What can hang from each mark:
Q_500: Q_368
Q_421: Q_368
Q_589: Q_853
Q_368: Q_69 Q_118 Q_222 Q_500 Q_542 Q_586
Q_282: Q_368
Q_854: Q_368
Q_256: Q_368 Q_589
Q_803: Q_368
Q_204: Q_368
Q_844: Q_368
Q_542: Q_368
Q_118: Q_368
Q_482: Q_749 Q_853

Known rows, with every way that one mark hangs from another:
Q_854[Q_368]: [ 15  15 -10  10  18   2  25   7 -10 -13   2  -5   1  16   1  20  -6   2
  -4   7  -3 -11  11  -2   7 -25   1  -3  -8   8  11 -10   7 -15   5   2
 -11   1  19  -9   6  14  -3  -5   4   5  -7]
Q_803[Q_368[Q_118 Q_542]]: [ 31  16 -11  -4  21   3  27  10  -5  -9  -7  -9  10   7  -3  26  -3  -6
   2   7 -14 -13  16   7  -5 -23  15   4 -10  -1   3  -2   1 -17   6  -8
  -7  -1  10  -3  21  14   6  -5  12  -3  -3]
Q_256[Q_368[Q_69 Q_222]]: [ 24   0 -21   2  13  -7  15  12 -12 -16   4  -6   3  10   3  22  -6 -15
 -16  12  -8  -8  10   3  -2 -25   7   5   1  11  -4  -8  -6 -10  -3   7
   1   9  12 -15  17  16   5  -3   9   7  -9]
Q_803[Q_368[Q_69 Q_118 Q_500 Q_586]]: [ 28   8  -9 -10   3  -2  23   9  -5  -9  -4  -9   8   9  10  32  -5 -13
 -17  13 -23  -9  19   5 -17 -26  17   9  -5   6  -5  -1  -6 -16   9 -17
  -4   4  16 -16  22  15   7  -6  13  -2   2]
Q_542[Q_368[Q_69]]: [ 22   8 -11   6  14   2  22  14 -11 -15  -2  -2   4  10   1  21  -5  -9
 -12  -1  -7 -14  10   3  -5 -20   0  -4 -10   3   4  -9   3 -17   3  -1
  -5   0  19  -8  11  15  -4  -8  10   6  -9]
Q_854[Q_368[Q_69 Q_118 Q_542]]: [ 31   8  -7  -6  17   6  23   9 -21 -15 -10  -7   7   8   7  25  -1  -6
  -5   5 -10  -7  16  16 -12 -18  18  11 -11   0   1   0  -9 -12   9  -9
  -7   2  15 -17  23  14   9  -4   8   8  -4]
Q_421[Q_368]: [ 15  11 -14   7  13  -4  27  13  -9 -21   3  -1   1  17   0  18  -9  -5
   0   6   1  -5   8  -2   5 -19  -6  -5  -5   8   8 -15   3 -16  -1   1
  -7   3  18  -2   6   8  -3 -11   7   1  -5]
Q_256[Q_368 Q_589[Q_853]]: [ 27  14 -18   2   5 -14  18   6 -13  -2   3  -2   5  23   5  21   1  -3
  -9  13  -9 -10   6   8   1 -20  -9   3   7   4  16  -9  12 -11 -15  -1
  -8   5  15 -17  16  15  -2   1   8  -1   0]
Q_854[Q_368[Q_69 Q_118 Q_222 Q_500 Q_542]]: [ 26  -3 -11  -5  15   7  18   9 -25 -12   0 -10   6  -4  11  33  -2 -13
 -12  18 -17  -5  22  13 -25 -25  33  19  -2  14 -16  -2 -14  -8  12  -1
  -3   6  22 -18  31  16  11   1   2   9  -3]
Q_282[Q_368[Q_586]]: [ 20  14 -11  -3  12 -10  22   8  -1 -17   2  -5   4   9   4  26  -7   2
  -4   4  -6   0  16   1  -2 -23  -3  -5  -9   9  14  -8   1  -9  -2  -3
  -6   0  24  -3   8  18  -2  -9   9   0  -4]
Q_844[Q_368[Q_69 Q_118 Q_222 Q_500 Q_542 Q_586]]: [ 33  -3 -20 -20  11   1  17  12 -22  -7   2 -10  11 -12  12  38  -4 -16
 -16  20 -25   2  29  14 -29 -30  24  19  -1   8 -16  -4 -24 -15   9 -10
   1   5  19 -16  33  23   9  -4   7   2  -2]
Q_854[Q_368[Q_500]]: [  9  13 -11   9   9   4  25  10 -15 -10   7  -3   0  12   4  22  -4  -1
  -4  14  -7 -13  15  -5  -3 -23  10   0  -4  17   2 -14   7 -12   5   2
 -10   2  22 -10  10  12  -7  -2   2   2  -6]
Q_421[Q_368[Q_69 Q_118 Q_222 Q_542 Q_586]]: [ 35  -1 -17 -17  16  -3  16  10 -17 -23  -4  -9  10  -2  14  35 -12 -13
 -15  12 -15   5  21  16 -19 -21  17  11  -5   3 -11   2 -23 -12   8  -6
  -3   9  22 -12  31  21  19  -5   9   3   2]
Q_118[Q_368[Q_69 Q_222 Q_542 Q_586]]: [ 30   2 -10 -11  13  -9   8   9 -11 -17  -3  -9   6 -13  12  30  -8  -8
 -20   8 -14  -2  24   9  -8 -30  16   4  -7  -3  -8   6 -15 -12   5  -5
  -2   4  21 -14  30  23   9  -3   7  -1  -1]
Q_854[Q_368[Q_69 Q_118 Q_222 Q_500 Q_542 Q_586]]: [ 30   0 -12 -15  11   6  15   8 -22 -12  -2 -12   6  -8  17  38  -8 -10
 -19  19 -22  -1  28  13 -27 -27  32  18  -4  11 -17   4 -19  -8  14  -7
  -4   5  26 -21  34  21  14   2   6   4   1]
Q_854[Q_368[Q_69 Q_118 Q_500 Q_542]]: [ 28   7  -6  -7  10   6  23  11 -25 -11  -4  -6   7   3  10  28   0 -10
  -5  14 -14 -10  20  17 -20 -20  27  15  -5   8  -8  -4  -8 -10  11  -8
  -6   1  18 -16  27  10   6  -3   6   6  -1]
Q_482[Q_749]: [ 19   8 -22   0   7  -4  21   5  -7 -13   2  -6   2  16   3  17  -9   0
  -2  -4  -4  -3  13   0  -3 -21  10  -8  -4   7   9 -19  10 -18   3   0
  -5   1   8  -1   3  10  -4  -7  13  -2 -13]
Q_368[Q_118 Q_222 Q_500 Q_542 Q_586]: [ 31   5 -18 -18  12   1  16   8 -15  -6   6  -9  13  -9  11  34  -8  -6
 -12  17 -20   6  31   6 -25 -21  31  12  -1  15 -15  -8 -11  -8  11  -6
  -3   3  21 -10  33  19   9   1  10  -8  -3]
Q_256[Q_368[Q_69 Q_118 Q_222 Q_500 Q_586] Q_589]: [ 28  -2 -21 -13   0  -5  17   6 -17  -5   6 -13   4   6  18  36  -4 -16
 -29  27 -25  -3  16  11 -27 -27  17  17  11  14 -14  -3  -9  -9  -3  -2
   5  15  14 -34  30  23  10   7  12   0   3]
Q_368[Q_118 Q_586]: [ 27  16 -10 -11  12   1  24   5  -5  -8   3  -6  12  10   7  25  -6  -1
 -12   3 -11   1  19   1  -7 -13   8   3  -5   6   5  -8   0 -14   7 -13
  -5   1  15 -10  14  15   5  -5  16  -6  -4]
Q_482[Q_853]: [ 22  16 -14  11   7  -9  24   5 -11 -13  -2   0   3  15   0  19  -1   1
  -5  -4  -6  -2  14   3   2 -18   3  -6  -9  -2  15 -13  11 -14   1  -9
  -5  -3  22   2  14   8  -1  -6  13  -3  -6]
Q_204[Q_368[Q_69 Q_222 Q_500 Q_542]]: [ 26  -7 -21  -3   7  -4  16  16 -16 -18   1  -7   4  -7   6  24  -3 -19
 -10   9 -12  -3  13   8 -14 -28  20  11  -2  17 -14  -9 -14 -13   3   2
   6   1  15 -11  21  12   4  -1   1   1  -4]
Q_542[Q_368[Q_69 Q_118 Q_500 Q_586]]: [ 26  10  -9 -11   6   9  24  12 -12  -7   1  -6  11   3  12  31  -6 -12
 -19  11 -17  -9  22   5 -26 -20  13   9  -6   8  -8  -6  -5 -14  10 -13
  -5   2  25 -16  22  21   2  -6  14   1  -1]
Q_282[Q_368]: [ 16  10 -12   8  17  -8  24  11  -4 -17   2  -2   2  13  -2  19  -2  -1
   2   3  -2  -4   9   0   0 -21  -1  -4  -7  12  15 -13   3 -10  -3   2
  -4   0  18   0   6  12  -6  -9   5   5  -7]
Q_500[Q_368[Q_69 Q_118 Q_222 Q_542]]: [ 29  -6 -14  -5  18  -1  15  13 -19 -13  -7  -7   6  -3   6  28  -3 -15
  -5   8 -12   4  14  18 -20 -24  18  13  -6   3  -6  -2 -19  -6   7  -6
  -5   8  15 -13  31  16   8  -8  10   7  -2]
Q_542[Q_368]: [ 16  14 -12   7  19   6  26  11  -6 -11   5  -2   6   9  -3  20  -8  -3
  -7   2  -4 -14  12  -4   0 -23  -3  -5 -10   6   7 -14   9 -18   2   3
  -8  -3  21  -1   7  19 -10  -7   9   2  -6]

Rows:
[ 23   0 -17  -4   6   1  14  12 -12 -13   7  -9   4  -4  10  34 -12 -12
 -23  13 -19  -7  24   0 -20 -30  13   5  -5  14 -14  -6  -8 -13   7   0
  -4   6  30 -13  20  24   0   0   7   2  -4] -> Q_542[Q_368[Q_69 Q_222 Q_500 Q_586]]
[ 17   7 -17  -1  12   4  18  11  -8  -7  12  -7   5  -5   6  33 -12  -6
 -19  16 -15  -8  24  -7 -16 -31  11   1  -5  17 -10 -11   0 -15   5   4
  -8   2  32  -5  19  28  -3  -1   5  -4  -2] -> Q_542[Q_368[Q_222 Q_500 Q_586]]
[ 25  -4 -15  -4  11  -2  20   7 -19  -8   4  -9   9   5   9  26   0 -16
 -17  13 -13   1  19   7 -22 -19  26  14   5  18 -14 -12 -10  -9   9  -2
   3  11  14 -16  26   8   7  -3   9   2  -7] -> Q_368[Q_69 Q_118 Q_222 Q_500]
[ 31  16 -18  -7   1 -15  15   5  -8  -1   2  -3   7  19  11  26  -6   0
 -18  14 -14  -5  11   7  -4 -22  -9   2   2   3  12  -3   8 -10 -12  -6
  -7   5  19 -20  17  23   1   2  10  -5   4] -> Q_256[Q_368[Q_586] Q_589[Q_853]]
[ 30  -4 -14  -8  10  -9   4  15 -14 -20  -3  -7   3  -7  10  32 -13 -10
 -11   5 -16   4  20  12 -13 -30  12   2 -11   0  -4  -1 -18  -5   4  -5
  -5   7  20 -12  27  22   5  -6   6   3  -1] -> Q_500[Q_368[Q_69 Q_222 Q_542 Q_586]]
[ 32  -3 -12 -14  14  -2   9  12 -15 -14  -6  -9   8  -6  12  36 -10 -12
 -12   8 -18   7  22  16 -23 -25  17  12  -8   1  -7   3 -22  -4   9 -10
  -5   9  19 -16  34  22  11  -5  10   4   1] -> Q_500[Q_368[Q_69 Q_118 Q_222 Q_542 Q_586]]
[ 38   4 -20 -20  15  -1  13  11 -14 -13  -1  -8  11  -3  11  35  -9 -14
 -19  16 -17  -2  20  16 -17 -23  20  15  -4   3 -13   4 -20 -10   3  -5
   0   7  16 -18  33  24  18   0  13   1  -3] -> Q_256[Q_368[Q_69 Q_118 Q_222 Q_542 Q_586]]
[ 27   7  -5 -12   1  -7  12  10 -13 -13  -2  -5   7  -9  12  28  -4  -7
 -14  13 -14  -8  25   8 -12 -25  19   3  -5   1  -6   1  -8 -12   4 -11
  -3  -2  22 -15  28  17   1  -6   8  -4  -1] -> Q_118[Q_368[Q_69 Q_500 Q_542 Q_586]]
[ 24  -4 -13  -6  13  -4  15  11 -12 -12  -3 -10   5   2  11  33  -9 -14
 -17   7 -15   8  17  10 -20 -26   9  12  -6   6  -4  -3 -19  -6   9  -9
  -5  12  19 -19  25  21  10  -8  12   5   1] -> Q_500[Q_368[Q_69 Q_118 Q_222 Q_586]]
[ 27   5 -18 -13   9  -5  10   8 -12 -11   9  -8   9  -9   9  31 -10  -3
 -14  16 -17   1  27   1 -14 -26  26   2  -1  14 -13  -9  -5  -8   5  -1
  -2   2  24  -5  27  19   0   1   4  -8  -5] -> Q_368[Q_222 Q_500 Q_542 Q_586]
[ 16  15 -12   1  15  14  31  11 -11   0   5  -4  11   5   1  25  -2  -9
  -6  13 -10 -14  19  -2 -18 -18  10   7  -6  14  -4 -15   4 -17   8  -1
  -7  -1  24  -6  16  17  -5  -6  12  -2  -3] -> Q_542[Q_368[Q_118 Q_500]]
[ 18  11 -10  -9   8  -1  26   8  -6  -8   4  -7  10   5   6  30  -2  -5
  -4  16 -12   0  21   4 -19 -19  13  10  -5  16   4  -8  -6  -8   5  -8
  -5   1  24  -9  17  17   1  -8  11  -1   0] -> Q_282[Q_368[Q_118 Q_500 Q_586]]
[ 27   1 -11 -13   5  -7   8   9 -14 -12   1  -9   6 -17  15  32  -5 -10
 -20  17 -17  -4  27   7 -16 -32  25   8  -1   4 -16   2 -15 -11   5  -5
  -4   3  24 -15  33  22   5  -2   4  -4   0] -> Q_118[Q_368[Q_69 Q_222 Q_500 Q_542 Q_586]]
[ 20   5 -13   2  22  -4  17   8 -11 -10   1  -8   4 -11   1  23  -3  -5
  -8  11  -5  -6  18   3   0 -28  14   3  -5   3  -3  -2  -6 -16   3   5
  -5   1  20  -5  24  19   2  -3   4  -2  -7] -> Q_118[Q_368[Q_222 Q_542]]
[ 28   2  -7  -6  13   0  18  16 -18 -14 -11  -4   8   3   5  23  -3 -12
   1   1 -10   0  12  19 -16 -17  12   8 -10  -2   4  -4 -13  -5   6 -12
  -6   2  11 -14  26  12   3 -10  13   6   1] -> Q_500[Q_368[Q_69 Q_118 Q_542]]
[ 33  -3 -13 -18  12  -4  14  10 -15 -15  -2 -10  11 -10  14  39  -3 -12
 -13  18 -20   6  28  18 -32 -24  29  17  -4  14 -12   1 -21  -2   7  -7
   2   6  25 -12  33  21  13  -4   7   4  -1] -> Q_282[Q_368[Q_69 Q_118 Q_222 Q_500 Q_542 Q_586]]
[ 17   8 -12   0  17  -7  17   5  -5 -10   6 -10   4  -4   6  27  -8  -3
 -20  12  -8  -2  20  -5   0 -30   5   1  -4   7   0  -3  -6 -16   3   0
  -6   4  24 -10  18  24   2  -5   8  -7  -2] -> Q_118[Q_368[Q_222 Q_586]]
[ 22   6  -9  -1   4 -10  12  14  -9 -18  -3  -3   1  10   9  25 -10  -7
 -10   0 -10  -1  12   5  -6 -24  -2  -3 -10   1   9  -6  -7  -7   4 -13
  -8   4  16 -16  13  15  -4 -10  11   5   0] -> Q_500[Q_368[Q_69 Q_586]]
[ 24   2 -16  -5  15  -5   9  13  -9 -15   2  -8   2  -8   7  32 -15  -4
  -6   9 -13   5  20   4 -10 -30  10   0  -8   6  -1  -5 -12  -6   4  -2
 -10   5  22  -7  25  25   0  -3   5   0  -1] -> Q_500[Q_368[Q_222 Q_542 Q_586]]
[ 36  -2 -15 -11  20  -2  17   7 -18 -14  -3  -8  12  -1   7  27  -1 -12
 -11   4 -14   2  18  15 -17 -18  25  13  -2   6 -10  -5 -13  -9   9  -4
   2   5  12 -11  30  13  13  -2  10   5  -7] -> Q_368[Q_69 Q_118 Q_222 Q_542]
[ 18  -7 -14   9  14  -8  14  12 -14 -17  -1  -6  -3   7   5  25  -7 -12
  -9   3  -8   1   9   7  -9 -29   2   5  -4   8   0 -10  -9  -6   3   1
  -4  10  15 -14  16  13  -2  -8   7  10  -5] -> Q_500[Q_368[Q_69 Q_222]]
[ 14  -3 -10   5   8  -7  16   9 -17 -10   4  -8   2  -3   7  24  -2 -14
 -17  15 -10  -7  17   2 -10 -30  17   9   2  13 -11  -8  -7 -14   4   1
  -1   8  19 -15  23  12   1  -4   5   1  -4] -> Q_118[Q_368[Q_69 Q_222 Q_500]]
[ 25  -3 -17   6  16  -9  19   9  -5 -18  -2 -11   0   9   2  27  -8 -13
 -16   5 -17  -8   9   3  -1 -32   8   2  -5   6  -2  -2  -3 -15   2   3
  -1   8  13  -7  15  15   7  -4   7   5  -6] -> Q_803[Q_368[Q_69 Q_222]]
[ 38   0 -16 -13  13 -10   8   8 -12 -19  -1  -7   7  -5  11  30  -9  -5
 -18   4 -17   4  21  10 -11 -24  19   1  -6   4  -9  -3 -12  -7   5  -4
   1   4  19 -11  27  19   9   0   8   0  -7] -> Q_368[Q_69 Q_222 Q_542 Q_586]
[ 34  -4 -17  -4  16  -8  11   9 -17 -19  -1  -7   6   0   5  24  -5 -10
 -10   2 -13   1  17  11  -7 -23  19   2  -4   4  -7  -6  -8  -7   2   1
   1   4  14  -8  24  13   6  -1   5   3 -11] -> Q_368[Q_69 Q_222 Q_542]
[ 29  -6 -17  -6   9  -7  11  11 -22 -16   3  -7   7  -5   8  27  -3 -12
 -12  10 -16   0  20  10 -17 -23  28   6   0  13 -14 -10  -8  -7   4   1
   2   4  15 -10  28   9   2   0   4   2  -9] -> Q_368[Q_69 Q_222 Q_500 Q_542]
[ 19  -7 -13  -3  13  -4  22   7 -17 -12   2  -9   5   3   8  30   3 -17
  -9  15 -12   2  15  10 -25 -23  19  18   1  21  -8  -8 -15  -5   4   1
   2  10  19 -12  23  11   8  -8   6   8  -3] -> Q_282[Q_368[Q_69 Q_118 Q_222 Q_500]]
[ 20  16 -13  -7  10  11  28  10  -9  -2   7  -6  12   3   7  30  -6  -6
 -13  13 -14 -10  24  -2 -20 -20  10   6  -7  11  -4  -9   0 -16  11  -7
  -8  -2  28  -9  18  24  -2  -5  14  -5   1] -> Q_542[Q_368[Q_118 Q_500 Q_586]]
[ 18  -1 -10  -5   5  -9  12   6 -11 -10   5  -8   4  -7  12  30  -5 -12
 -25  16 -14  -3  22   1 -13 -31  16   8   1  10 -12  -3 -11 -14   5  -4
  -3   5  25 -18  25  19   3  -4   6  -1  -1] -> Q_118[Q_368[Q_69 Q_222 Q_500 Q_586]]
[ 25   0 -14 -10  12   7  19  10 -14  -7   6 -10  10  -5  13  36  -7 -15
 -25  14 -21  -4  26   4 -29 -25  18  15  -3  13 -16  -4 -13 -14  12  -4
  -3   7  29 -16  27  24   8   0  11   2   0] -> Q_542[Q_368[Q_69 Q_118 Q_222 Q_500 Q_586]]
[ 25  17 -19  -5   4 -10  20   8  -6  -7   7  -6   1  15   8  26  -8  -1
 -16  16 -15  -8   8   1  -1 -24  -6  -4   4   5   9  -6   9 -13 -10  -1
  -1   7  12 -22  12  23  -4   2  12  -5  -1] -> Q_256[Q_368[Q_586] Q_589]
[ 28   8  -5  -2  12  -7  16  11 -14 -15  -7  -3   6  -2   4  19   0  -8
  -6   4  -5  -9  13  11  -2 -22  11   0  -8  -6   2  -1  -5 -14   2  -6
  -5  -2  14 -12  21  12   0  -8   9   1  -5] -> Q_118[Q_368[Q_69 Q_542]]
